What can hang from each mark:
U: F
A: F H R X
B: F
R: A W
X: A B
F: A W
H: W
W: F H R

Every row comes from one small tree of marks. The marks that hang from a mark follow it in brackets, in alphabetical order. Every link used is in the known rows. Which tree was each row made from?
Known rows:
A[H[W] R]: -85  -133  -200  -326  -653  -228  -361  36  79  234  30  44  -154  277  -63  -92  156  -73  -337  -307  -13  -49  -8
X[A[R]]: -248  -140  -331  -304  -474  -96  -409  120  180  134  358  227  -244  141  -94  253  -43  83  -108  -268  112  -29  -15
X[B[F[A W[H R]]]]: -126  154  44  -236  -84  207  -395  171  202  -129  126  5  -522  -39  21  246  -31  255  -75  -156  103  173  -130
A[F[W[R]] X[B]]: -73  69  -60  -403  -140  7  -293  5  34  -110  102  122  -8  -63  -127  189  106  28  -142  -83  -30  42  24
X[A[F R]]: -287  -64  -325  -361  -420  -112  -396  164  83  78  380  309  -185  120  -130  235  56  -22  -266  -180  33  -49  -61
U[F[A[X] W[H R]]]: 81  72  -24  -357  -294  175  -183  152  2  65  -157  -195  -55  -59  -91  208  -138  135  -211  -253  361  136  -160
W[F[A] H R]: -22  179  128  -340  83  -242  -105  347  -195  157  -211  -103  -442  -392  70  209  -202  364  -252  -502  318  5  -223
R[A[X] W]: -73  19  -207  -324  -568  212  -389  -53  227  83  126  -32  -323  190  -122  268  -111  149  -242  -178  252  281  -79
A[F[W[H]] X]: -101  51  -42  -343  -205  59  -294  47  6  -54  88  107  30  79  -224  64  -44  -94  -282  -218  145  139  73
A[H X]: -97  -140  -296  -326  -461  -11  -304  31  73  91  112  111  57  76  -267  -59  -12  1  -185  -278  44  211  91
F[W[R]]: -41  -56  -15  -200  -223  4  -327  -41  115  128  -63  -236  -270  128  133  96  -227  253  -78  -385  169  72  -60
X[A B[F]]: -286  48  -275  -207  -213  191  -449  180  311  -193  535  263  -379  -28  -114  286  -20  186  98  -69  19  117  -77
U[F[A[R X] W[H]]]: 27  -6  -105  -364  -452  197  -282  122  61  110  -61  -86  -44  99  -184  222  -19  -5  -288  -179  329  81  -87
U[F[A[H[W[R]] X]]]: 93  -15  -221  -391  -529  64  -155  149  26  156  -138  -136  -11  -8  -133  48  6  49  -247  -189  225  93  -173
W[F H R[A[X[B]]]]: -51  251  120  -450  111  -259  -76  328  -210  58  -8  16  -329  -494  -62  326  -92  305  -186  -371  301  6  -224
R[A[X] W[H]]: -75  110  -82  -355  -444  166  -344  48  129  23  127  15  -314  82  -168  266  -135  136  -299  -267  314  317  -86
F[A[H]]: -102  -169  -184  -280  -499  61  -400  101  207  124  95  78  -358  159  -77  8  -11  175  -231  -375  130  148  -94
U[F[A]]: -2  -147  -318  -260  -383  204  -267  143  138  184  5  -190  -288  31  -116  149  -170  168  -200  -199  295  105  -222
A[R]: -158  -199  -333  -280  -398  -127  -383  64  94  296  87  -9  -356  153  -78  155  -77  72  -261  -244  90  6  -16
F[A[X[B]] W[H R]]: 16  107  201  -393  -221  42  -304  110  147  -81  -13  92  -250  -61  -27  260  27  214  -64  -344  237  99  4
R[W[F[A] H]]: -25  119  33  -216  -229  100  -323  97  37  22  -93  -108  -381  -50  -17  175  -193  287  -293  -402  251  176  -117

Write each row's tree:
-248  150  -81  -243  -286  182  -459  142  211  -277  427  244  -154  17  -30  196  111  182  26  -154  -80  131  -96 -> X[A[H] B[F[W[R]]]]
-133  6  -6  -238  -146  54  -350  63  29  -23  124  2  -196  123  -74  24  -117  27  -308  -310  127  85  -75 -> A[F[W[H]]]
93  -3  -195  -406  -481  73  -179  148  61  72  -47  -51  -28  -85  -153  103  100  84  -175  -143  153  55  -173 -> U[F[A[H[W[R]] X[B]]]]
-227  -10  -220  -393  -620  -199  -383  138  69  25  329  358  -8  219  -112  39  241  -139  -333  -234  -56  -96  -55 -> X[A[F H[W] R]]
-20  -93  -340  -432  -546  134  -294  152  69  114  60  71  -24  -6  -276  186  164  11  -287  -69  107  75  -126 -> U[F[A[H R X[B]]]]
-148  175  -8  -222  -266  354  -389  164  211  -33  2  -26  -360  187  -91  153  -147  42  -194  -153  278  310  -7 -> B[F[A[X] W[H]]]
-84  111  -28  -433  -117  -187  -140  271  -91  149  16  -8  -360  -224  -70  251  -188  215  -248  -394  335  174  -166 -> W[H R[A[X]]]
-117  105  -139  -335  -303  133  -341  63  80  -120  116  108  7  -19  -180  70  110  50  -114  -102  -64  239  37 -> A[H X[B[F[W[R]]]]]
-212  16  -225  -282  -323  168  -467  173  223  -16  233  162  -482  49  -111  193  140  127  -184  -51  -44  141  -97 -> X[B[F[A[H R]]]]
-40  -74  5  -311  -599  195  -433  -40  266  8  30  98  -73  303  -108  22  76  44  -155  -326  164  162  68 -> F[A[H X] W]
-254  -18  -138  -355  -349  -9  -497  67  203  -169  520  419  -147  98  -107  325  259  30  -101  -100  -87  -131  -32 -> X[A[F[W] R] B]
-133  224  62  -206  -156  248  -354  216  122  12  -91  -172  -513  99  87  174  -213  194  -238  -238  261  271  -143 -> B[F[A W[H R]]]
-92  101  -66  -264  -475  142  -380  15  60  67  64  -89  -310  84  -17  139  -38  234  -361  -318  160  182  -242 -> R[A[H] W[F]]
40  91  -24  -409  -318  -242  -165  71  -19  -13  -20  107  62  -179  -118  -11  198  65  -59  -246  -23  -52  21 -> A[H[W[F R]] X[B]]
-166  202  -74  -256  -302  238  -345  111  85  38  -3  -148  -271  157  5  126  -113  83  -228  -121  159  298  -120 -> B[F[W[R[A[H X]]]]]
-6  -107  -349  -398  -458  138  -277  148  115  154  51  4  -158  -25  -245  289  73  49  -215  -31  193  31  -120 -> U[F[A[R X[B]]]]
-127  72  -165  -471  -308  -137  -198  179  -100  150  50  49  -195  -93  -76  152  25  105  -373  -236  104  146  -200 -> W[R[A[F H X]]]
34  24  -117  -344  -354  181  -238  56  20  16  32  -170  15  -35  -98  181  1  136  -159  -152  180  97  -230 -> U[F[W[R[A[H X[B]]]]]]
-165  148  15  -150  -230  345  -424  170  230  -11  23  -93  -503  216  -3  130  -195  118  -211  -216  267  279  -95 -> B[F[A W[H]]]
